Each row was made from one path, in order. Every step used is in the known rows, and no mark comes twice. Write each row's path.
In the rows, zero is written as 128.
Known rows:
forul/fosi/nima/dibo/faniz: [143 142 120 113 120 136 121 154 146 141 147 136 138 126 113 153 110 104
 111  41 131 173 158 137 137 127 106 156 142 181 108 150 135  80 140 177
 128  95 141 102 117 134  96 118  71 130 119 106 106 167 120 131 139]
dibo/faniz: [147 134 121 108 121 135 127 161 155 125 139 133 136 117 115 150 118 118
 126  98 135 184 154 130 128 129 106 154 148 153 126 121 120  87 148 163
 136 101 150 108 115 121 138 118 143 119 119 149 116 154 104 144 140]
pema/deku/gotu: [141 140 128 103 110 132 117 154 151 121 153 127 120 119 113 146 144 128
 152 146 122 186 173 138 151 135 103 146 165 184 119  98  83  92 151 172
 140 109 144 111 120 102 133 115 195 134 118 184 112 117  97 146 146]
deku/pema: [151 137 114 106 111 127 132 160 152 117 152 111 123 111 106 152 139 124
 163 146 130 185 176 137 133 136 117 131 145 181 122 113 116  97 145 157
 143 107 136 108 109 114 139 119 171 127 116 181 106 119  95 147 145]
midom/fosi/forul/dibo/faniz/pafog: [143 140 124 121 139 136 135 157 140 142 148 136 154 122 116 159 133 102
 100  95 144 168 135 151 153 131 102 134 156 130 123 141 154  94 142 140
 124  99 170  97 121 120 112 133  62 129 134 153 103 162 118 132 157]
lufi/fusadi/fikif: [146 138 100 110 137 132  93 140 153 106 138 120 120 116 108 156 117 122
 150 142 125 187 154 143 133 124 104 141 145 156 124 131 124 106 150 147
 140 104 131 104 130 132 138 128 201 126 110 223 114 144  95 141 120]
midom/fosi/nima/dibo: [148 139 120 109 112 118 119 164 148 133 154 114 130 124 119 167 115 107
 126 123 133 185 158 142 156 135 118 154 142 184 108 145 146  90 152 146
 141  96 139 106 105 118  90 122  66 140 120 134 117 146 127 125 150]
gotu/deku/pema: [143 136 119 105 132 117 144 149 149 111 159 112 115 111 114 153 150 128
 164 160 131 184 176 141 142 137 106 126 143 167 120 102 112  96 140 158
 143 113 146 111 124 111 142 113 173 126 111 203  97 110 110 134 158]
gotu/deku/pema/rilonen/dibo/faniz: [142 136 128 119 140 129 144 142 149 115 143 127 119 126 117 148 136 118
 134 130 136 117 177 148 146 141  97 128 150 178 146  77  93  82 141 180
 142 112 171 112 100 107 143 102 179 108 116 213 119 127  98 154 169]
lano/pafog: [156 138 124 109 108 133 131 166 149 121 134 115 147 112 119 155 117 123
 135 110 135 206 161 133 136 141 113 138 152 176 111 129 107 105 150 143
 141 102 156 107 112 123 124 126 199 130 115 169 109 148 103 147 120]
pema/rilonen: [151 135 119 107  95 135 126 170 156 115 142 113 126 124 118 156 121 120
 143 101 129 194 175 143 127 131 119 152 149 186 128 107 112  89 147 159
 147 104 139 114 110 108 125 115 189 133 118 196 111 146  76 153 133]
ziko/fosi/forul: [145 137 120  93 133 112 112 161 144 114 154 123 132 114 107 162 108 114
 163 151 147 165 171 144 129 126  96 146 168 172 113 114 102  98 140 151
 149 101 122 101 136 116 115 129 145 150 109 173  96 140 110 110 131]
nima/dibo/forul/fosi/midom: [152 140 115 106 122 154 145 156 149 144 147 130 153 120 111 147 121 110
 129  91 155 156 160 139 128 118 110 125 147 200 110 151 140  89 140 163
 140 102 141 101 118 122  79 138 102 138 123 108  94 161 134 144 117]
forul/dibo/faniz/pafog/lufi/fusadi/fikif: [143 139 112 127 176 140 111 133 148 134 132 137 140 123 102 146 134 114
 111 107 127 161 133 152 125 122  83 133 137 126 123 144 147  98 131 147
 116  98 174 104 124 132 155 124 194 114 119 198 128 168  89 154 126]
midom/pafog: [155 137 122 108 111 129 133 170 149 113 135 116 142 110 117 156 124 120
 139 110 135 192 145 143 143 135 119 143 158 172 119 130 127  96 150 140
 156 100 157 113 127 125 125 126 146 140 115 164 113 151 115 138 130]
lufi/pafog/faniz/dibo/forul/fosi/ziko: [151 145 101 137 148 113 118 124 141 154 152 139 162 132 115 138 132 104
 123  73 133  77 137 152 116 116  90 123 171 138 117 137 137  93 136 146
 146  96 151  84 112 146 105 128 149 142 131 157  99 190 115 116 126]
lano/pafog/faniz: [154 138 119 120 128 128 129 156 152 128 135 121 149 119 121 149 130 118
 138 127 132 197 159 129 124 139 108 134 151 167  95 142 130 108 140 140
 144 102 170 104 109 122 135 123 199 128 111 171 118 164  97 135 123]
midom/pafog/lufi: [158 135 121 111 122 125 137 172 146 127 133 121 143 113 110 144 135 122
 147 128 137 184 144 148 125 137 101 143 158 173 118 129 138  92 141 142
 155 100 164 117 110 122 138 126 182 143 118 166 127 152 109 139 134]
fosi/forul/dibo/faniz: [141 141 116 107 132 152 125 151 148 137 151 128 135 115 111 147 122 117
 113  83 142 180 158 144 132 122 108 137 152 151 116 138 140  86 136 159
 127 102 150  99 124 122 120 134 121 125 129 153 100 150 117 124 140]
gotu/deku/pema/rilonen: [143 134 122 109 116 120 147 151 151 112 157 109 111 121 118 155 149 126
 159 136 127 177 185 151 142 139 111 128 147 183 129  86 102  89 141 168
 141 114 144 118 117  99 139 105 183 126 111 224  98 111  85 145 156]
midom/pafog/lufi/fusadi/fikif: [152 137 108 118 151 123 107 146 145 119 125 125 132 113 104 146 130 121
 150 148 128 173 133 156 130 130  94 135 149 157 125 139 144 101 146 140
 147 101 156 115 121 134 148 130 201 136 111 220 134 153 104 141 122]
lano/pafog/midom/fosi: [158 133 114 124  87 114 126 160 145 130 125 125 155 117 124 155 136 113
 144 148 132 221 137 131 136 142  95 133 138 172 105 137 151 109 155 138
 144 109 168 106  84 113 117 134 156 133 124 140 128 165 126 141 150]
fosi/forul: [145 137 116 101 117 133 118 165 147 123 153 118 129 116 112 156 119 124
 146 124 144 189 173 143 136 129 107 145 165 170 122 123 132  97 143 149
 148 103 130 103 131 119 104 132 156 141 117 186 100 138 112 119 136]
rilonen/dibo/forul/fosi: [152 141 106 106  99 144 136 145 145 126 135 138 153 112 112 140 127 115
 145 100 149 132 161 144 117 125 101 139 143 186 123 133 114  96 140 161
 151 103 148  92  99 137 106 132 180 137 132 143 105 166 127 152 126]
midom/fosi/nima: [152 140 111 109  82 110 107 158 143 124 148 121 128 118 116 164 131 113
 137 132 129 201 166 139 155 134 115 157 150 160 125 135 146  95 158 144
 141 101 130 102  97 120 106 123 100 141 127 149 120 146 114 131 156]
faniz/dibo/forul: [149 136 115 104 120 130 138 160 153 134 149 128 146 114 116 149 122 121
 142 104 142 140 145 139 133 121 107 143 154 135 125 131 124  95 143 140
 146  95 144 107  84 119 108 126 155 129 119 152 106 152 122 136 128]
lufi/pafog/midom/fosi/nima/dibo/forul: [150 141 115 126 129 107 116 144 145 153 145 117 146 127 125 155 116 107
 130 114 135 135 140 150 131 120 105 138 146 177  87 146 154  89 149 144
 142  98 148 107  94 122  70 135  76 136 126  98 128 166 154 113 142]
rilonen/dibo/faniz/pafog/midom: [152 134 125 128 144 131 120 159 154 124 120 140 152 130 114 156 115 114
 123 117 140 124 142 128 136 131  82 147 158 153 128 113 139  98 134 145
 152  99 189  98 111 120 121 120 176 116 112 138 142 180 116 147 161]
forul/dibo/faniz/pafog/lano: [143 137 120 122 146 141 137 155 147 134 132 130 144 126 118 152 126 115
  98  65 133 177 142 145 122 124  93 142 141 137 102 143 141  99 132 139
 126  99 178 101 126 118 136 122 184 122 121 136 109 176 100 145 144]
pema/rilonen/dibo/forul/fosi/ziko: [149 144 115 116  95 133 122 145 141 132 140 134 147 128 120 146 125 110
 113  53 142  93 169 155 130 127 101 139 149 194 150 113 117  90 142 178
 153 101 139  94 103 126  95 128 192 149 131 175 119 173 108 150 136]
gotu/deku/pema/rilonen/dibo: [144 137 120 112 131 126 142 145 149 104 148 113 115 124 117 151 140 125
 155 158 134 133 187 152 146 141 105 125 152 195 140  77  92  91 141 165
 156 114 159 110 107 107 135 107 210 123 115 237 110 117  94 152 164]
pema/deku: [144 137 121 101  93 128 126 161 151 114 146 121 128 124 117 151 132 125
 144 132 127 195 164 140 146 127 112 155 152 188 123 112 103  92 151 158
 152 104 141 109 105 110 130 116 211 134 126 186 104 124  89 144 134]
lano/pafog/lufi/fusadi: [155 139 116 120 125 127 110 154 143 137 125 122 149 121 109 146 113 125
 156 153 137 186 154 142 119 140 100 133 165 171 113 124 115 102 143 148
 138 102 159 112 106 127 139 133 226 130 121 202 121 154 103 148 119]
fosi/forul/dibo/faniz/pafog: [139 141 128 114 148 147 130 158 146 140 149 130 149 119 112 157 119 113
 104  67 143 163 151 147 144 124 105 135 166 137 120 134 142  93 131 145
 127  97 166  97 140 122 113 130 113 126 123 159  98 158 110 131 141]
fikif/fusadi: [150 136 118 104 100 123 105 170 150 115 142 116 131 128 113 158 125 128
 171 111 138 212 171 132 131 139 110 158 151 163 137 122 115  95 158 160
 154 104 140 108 109 121 128 126 158 128 119 193 122 154  79 138 133]

Which path is each row?
[154 134 125 115 129 127 134 171 149 130 141 123 141 123 109 150 135 123
 143 127 137 178 158 142 122 133  92 150 159 161 123 118 134  97 134 138
 146  97 166 109 118 117 133 120 195 138 111 178 124 156  87 148 135] : faniz/pafog/lufi
[154 139 106 122 132 124 150 148 142 141 137 144 167 117 117 136 145 104
 138  75 139 124 126 148 125 124 100 127 154 134 104 160 154  99 135 134
 152  95 170  98  93 137 110 127 114 136 123 130 101 184 127 129 129] : midom/pafog/faniz/dibo/forul/fosi
[150 136 123 133 114 102 109 160 143 141 134 141 147 131 119 169 133 104
 116 103 128 169 139 134 160 133  89 153 152 127 122 133 181  96 148 141
 130  97 162 101 100 114 102 120  67 128 119 107 143 175 120 130 178] : dibo/faniz/pafog/midom/fosi/nima
[147 139 115 127 111 131 127 147 138 153 132 136 161 117 121 148 137 105
 109 110 140 196 130 140 138 136  92 118 138 149 100 153 169 101 145 149
 122 108 175 100  95 115 108 147 107 123 137 121 117 169 144 126 159] : lano/pafog/midom/fosi/forul/dibo/faniz
[159 144  97 126 151 143 114 124 133 135 115 147 156 115  98 133 133 112
 142 146 152  96 141 161 134 123  78 109 157 178 141 146 156 104 144 151
 150 104 160  97 104 145 112 145 194 137 130 176 132 173 133 154 119] : rilonen/dibo/forul/fosi/midom/pafog/lufi/fusadi/fikif
[147 145 107 104  85 126 119 147 139 137 149 131 140 111 115 149 133 115
 139  58 137 167 174 143 128 121 111 150 143 163 115 146 138  92 144 165
 131  98 118  98 104 131  89 130 133 145 127 115 103 156 121 133 128] : dibo/forul/fosi/nima
[148 137 126 119 146 141 141 157 150 143 139 134 152 123 109 144 138 116
 107  91 136 172 145 142 117 128  94 144 141 139 117 134 143  86 127 150
 125  97 183 104 110 119 147 122 165 121 126 144 124 168  92 153 139] : forul/dibo/faniz/pafog/lufi
[159 136 120 106 144 109 121 166 137 114 126 124 141 118 107 160 115 113
 153 156 149 164 155 148 138 125  90 129 168 176 110 125 129 104 148 136
 159 105 149 108 129 112 124 129 174 150 111 133 110 164 117 126 134] : ziko/fosi/midom/pafog/lano
[147 135 133 117 140 133 131 169 153 125 137 134 146 122 115 161 117 115
 116  81 135 165 146 133 142 131 103 151 163 139 129 118 123  93 142 148
 134  95 168 107 131 121 132 114 134 120 111 156 118 160  96 148 138] : dibo/faniz/pafog
[148 137  98 115  95 126 119 151 145 138 147 121 141 117 114 151 147 111
 140 149 139 210 147 148 133 127 100 129 134 165 102 145 183  99 142 142
 143 111 150  95 105 112  98 146 116 141 137 145 107 157 135 117 166] : pafog/midom/fosi/forul/dibo
[149 142 113 118 119 136 151 130 139 127 145 128 136 123 111 141 154 117
 149 134 151 101 192 157 146 131  95 103 155 200 145  94 116  90 141 179
 143 117 150 100  98 110 100 120 176 127 128 181  98 131 114 160 154] : gotu/deku/pema/rilonen/dibo/forul/fosi/midom
[156 141 106 106  95 144 137 149 144 136 142 134 152 113 108 144 136 116
 139 101 152 167 173 136 129 118 107 127 152 175 126 139 143  94 145 161
 139 107 128  96 110 123  92 137 137 139 131 118  98 158 120 149 125] : dibo/forul/fosi/midom
[159 143 108 129 129 137 141 139 140 155 135 145 174 123 113 139 141 107
 132 100 149 134 151 134 133 127  96 109 166 148 112 156 158 107 139 138
 136 101 166  89  81 127  96 133 150 128 125 126 101 180 119 141 120] : lano/pafog/faniz/dibo/forul/fosi/midom
[137 141 114 126 189 142 105 134 142 143 141 138 136 124 101 147 127 114
 112 106 136 146 140 161 131 121  77 127 155 123 123 145 160  98 128 148
 116  98 164 100 133 131 134 134 170 123 118 210 120 161  98 131 130] : fosi/forul/dibo/faniz/pafog/lufi/fusadi/fikif
[160 142 102 127 135 128 128 143 133 157 125 146 168 122  99 137 126 110
 153 129 155 106 128 158 139 122  93 112 184 146 135 138 160  92 141 139
 146 100 156 102  94 136  97 142 126 138 136 149 105 171 135 145 129] : faniz/dibo/forul/fosi/midom/pafog/lufi/fusadi
[159 133 103 128 105 114 113 145 148 128 133 119 146 126 117 150 131 111
 154 162 128 187 139 142 122 128  99 135 151 167 105 118 138  98 154 136
 148 109 156 102 105 124 118 132 141 134 132 154 120 163 118 132 151] : lufi/pafog/midom/fosi
[145 142 120 109 120 132 136 153 145 147 156 132 151 119 120 151 117 108
 113  45 144 129 150 147 125 124 106 137 138 194 114 149 132  87 138 172
 144  97 136  99 129 129  85 135 113 152 121 130 104 171 136 126 122] : nima/dibo/forul/fosi/ziko
[150 143 104 107  81 126 107 151 141 125 147 126 131 117 109 154 131 115
 143  81 129 198 177 139 136 128 110 154 153 176 121 136 136  93 145 160
 136 101 120  95 114 134 103 123 143 145 124 138 100 155 101 135 140] : forul/fosi/nima
[144 141 109 100 114 145 122 153 148 129 157 113 131 111 110 151 127 123
 137 112 142 198 172 149 131 123 117 134 151 169 111 139 138  93 135 147
 140 104 139  98 129 120 107 138 160 139 128 172  89 142 113 121 136] : fosi/forul/dibo
[156 135 117 118  98 124 124 162 151 128 126 118 148 115 121 152 125 123
 145 124 130 208 151 128 125 136  99 135 143 180 100 132 139 108 144 144
 148 106 162 107 102 115 117 132 212 129 113 144 123 163 116 140 136] : lano/pafog/midom
[162 138 121 111 117 135 130 166 147 119 133 117 144 113 110 159 125 121
 137 134 146 183 159 140 157 131 120 127 174 175 133 127 144  95 150 138
 157 103 155 107 129 118 111 129 134 138 117 152 114 149 118 141 134] : fosi/midom/pafog
[161 138 114 120 135 130 126 162 149 122 133 123 146 120 112 154 140 115
 136 148 142 169 156 138 145 129 114 125 173 167 117 139 168  98 143 132
 159 103 168 103 129 118 121 126 134 134 116 153 120 164 108 130 140] : fosi/midom/pafog/faniz
[157 140 106 122 122 130 144 155 132 147 125 143 162 120 111 141 132 110
 135  81 150 126 132 153 140 119  86 119 171 154 119 154 166 102 145 131
 150 101 157 100  93 125  86 137 143 144 127 114  98 177 136 136 134] : faniz/dibo/forul/fosi/midom/pafog/lano
[143 138 119 124 143 141 124 156 148 144 141 133 151 123 114 156 130 113
 115  83 140 166 142 142 134 122  92 131 154 139 109 136 170  96 126 145
 131 100 174  98 130 114 104 135 125 126 121 133 112 171 120 122 156] : fosi/forul/dibo/faniz/pafog/midom
[150 137 119 111 132 143 120 154 153 117 131 136 141 120 112 148 108 117
 127 121 142 142 156 131 132 132 102 152 158 165 137 114 108  89 146 160
 149 101 165 100 103 128 133 119 168 117 122 160 127 159 112 150 146] : rilonen/dibo/faniz
[154 136 113 122 150 120 133 160 151 124 137 128 149 124 115 151 131 111
 141 123 132 151 129 142 141 133 107 135 167 137 112 142 150  98 139 120
 162  96 177 105 103 126 129 117 135 131 112 169 111 169 109 124 141] : midom/pafog/faniz/dibo
[161 138 126 100 137 114 125 164 144 109 134 123 146 110 106 164 115 110
 156 158 149 166 157 142 153 130 106 126 174 177 125 119 119  96 148 138
 159 102 147 106 132 117 123 126 123 146 111 142 108 151 117 133 130] : ziko/fosi/midom/pafog
[152 138 110 122 146 126 104 139 144 127 126 125 137 116 108 145 126 124
 146 152 127 186 147 145 123 137  87 129 142 167 116 140 126 110 145 146
 133 104 154 110 106 131 148 131 252 127 111 223 130 152  94 149 109] : lano/pafog/lufi/fusadi/fikif
[164 136 124 105 146 109 124 161 140 122 133 128 149 115  98 150 126 113
 161 179 152 158 157 144 135 130  91 128 171 176 124 118 131  91 143 143
 158 103 154 110 119 115 136 128 149 149 114 142 125 155 112 134 131] : ziko/fosi/midom/pafog/lufi
[153 134 120 131 110  99 111 162 143 133 140 130 151 130 121 172 142 108
 121 121 131 159 133 139 155 136  89 138 150 151 132 123 173 105 147 135
 152 102 161  96 124 111 105 129 122 148 118 158 135 177 118 126 173] : faniz/pafog/midom/fosi/ziko
[146 141 132 125 144 130 130 159 140 155 144 142 149 134 109 151 120 101
 108  47 136 148 151 144 131 132  86 155 153 170 110 144 153  82 128 164
 124  89 166 104 117 132 100 115  93 135 115 115 121 177 106 137 139] : forul/fosi/nima/dibo/faniz/pafog/lufi
[142 139 112 112 118 139 127 151 143 141 150 135 144 116 114 148 134 106
 112 110 143 186 143 149 141 129 105 136 144 145 120 143 151  87 146 154
 125 105 153  98 110 119 118 137  69 127 141 149 101 154 127 127 157] : midom/fosi/forul/dibo/faniz
[137 140 126 110 177 123 123 155 136 133 141 139 144 125 110 159 108 105
 120  93 147 139 146 155 123 119  76 138 157 138  97 134 128 101 128 144
 129  97 161  98 137 115 128 129 158 138 115 143  97 172 108 116 139] : ziko/fosi/forul/dibo/faniz/pafog/lano
[139 141 132 119 216 102  94 138 144 134 140 142 131 133 101 167  96 101
 132 123 130 105 140 151 139 126  69 148 152 147 111 138 131  94 133 155
 122  86 153 110 132 129 131 114 122 129  92 168 137 165 100 125 123] : ziko/fosi/nima/dibo/faniz/pafog/lufi/fusadi/fikif
[162 137 116 116 170 106 124 154 146 122 137 134 155 125 103 159 123 102
 158 175 145 123 141 138 150 128  93 120 185 145 118 130 144  99 141 120
 163  97 167  98 110 117 127 119 112 137 108 147 109 168 112 120 139] : ziko/fosi/midom/pafog/faniz/dibo
[149 130 130 130 144 123 140 170 156 143 133 138 158 134 124 165 120  98
 111 110 135 165 114 133 143 134  90 143 139 157 103 139 161  94 142 144
 140  98 189 109 114 111 110 122  54 122 115 115 133 180 130 138 163] : nima/dibo/faniz/pafog/midom/fosi
[154 133 121 134 131 120 125 158 148 129 119 147 161 131 118 158 127 104
 122 139 140 133 128 133 148 135  79 143 152 147 134 118 153 100 146 140
 150 100 194  97  96 119 122 122 116 120 124 138 144 183 126 150 175] : rilonen/dibo/faniz/pafog/midom/fosi
[155 138 105 130 156 121 115 139 154 129 145 120 144 133 111 144 121 113
 150 139 129 136 146 142 117 122 103 135 176 142 108 121 122  95 138 123
 152  99 166  95 107 135 129 116 175 122 120 185 101 165  92 125 129] : lufi/pafog/faniz/dibo
[151 137 115 118 147 119 147 158 150 140 140 131 159 117 121 145 136 112
 135 106 140 117 128 145 134 125 108 130 162 125 107 151 150  98 137 125
 157  91 174 107  91 123 116 124 124 130 115 143 116 169 128 122 129] : midom/pafog/faniz/dibo/forul
[152 130 122 131 119 114 130 167 149 135 128 145 156 128 120 161 137 104
 121 121 133 177 124 131 144 133  86 144 144 133 122 127 164  98 147 140
 137 102 180 104 106 112 123 123  91 124 120 124 135 175 119 142 171] : dibo/faniz/pafog/midom/fosi
[162 139 103 129 130 130 132 150 142 134 133 139 161 127 105 145 145 103
 141 124 141 149 139 141 148 128  99 116 178 152 123 146 173  98 141 127
 158 102 169  91 107 132 108 125 107 136 122 146 100 178 110 135 143] : forul/fosi/midom/pafog/faniz/dibo
[150 135 122 133 141 121 120 162 140 139 127 149 156 132 115 161 123 103
 122 144 149 120 130 143 154 135  74 139 170 145 134 118 166 102 144 138
 150 101 183  93 108 119  97 132  99 129 124 150 137 177 138 129 179] : rilonen/dibo/faniz/pafog/midom/fosi/forul
[156 137 119 130  92 101 109 154 140 139 133 126 155 121 126 162 136 111
 121 128 131 190 133 134 150 144  90 128 144 172 120 133 157 108 155 145
 149 107 159  99 104 114 108 138 152 145 124 146 136 174 130 129 159] : lano/pafog/midom/fosi/ziko
[160 141 112 116 119 136 145 154 139 142 135 139 168 113 110 145 134 108
 134  84 152 126 135 147 154 122 104 115 172 153 137 147 150  95 145 138
 149  99 153  99  96 130  88 136  95 140 130 120  93 167 135 144 129] : faniz/dibo/forul/fosi/midom/pafog
[146 139 125 115 140 145 136 155 153 128 141 128 151 119 114 155 126 113
 101  71 133 177 145 138 135 126 112 141 146 139 116 134 130  92 132 146
 127  97 176 101 129 123 139 121 133 117 122 145 106 164  98 152 136] : forul/dibo/faniz/pafog
[149 132 126 124 131 126 126 167 155 131 130 139 147 126 117 159 126 115
 122  93 132 169 136 126 131 128  88 147 151 142 116 119 150  97 136 146
 139  99 174 105 124 114 124 121 143 119 108 131 131 174 107 141 154] : dibo/faniz/pafog/midom
[149 134 115 130 120 129 134 153 150 139 131 138 159 123 119 156 146 103
 108 106 131 187 123 137 139 129  95 132 131 134 110 141 169  95 139 137
 128 104 188  99 101 114 127 129  91 120 132 114 125 181 119 146 169] : forul/dibo/faniz/pafog/midom/fosi
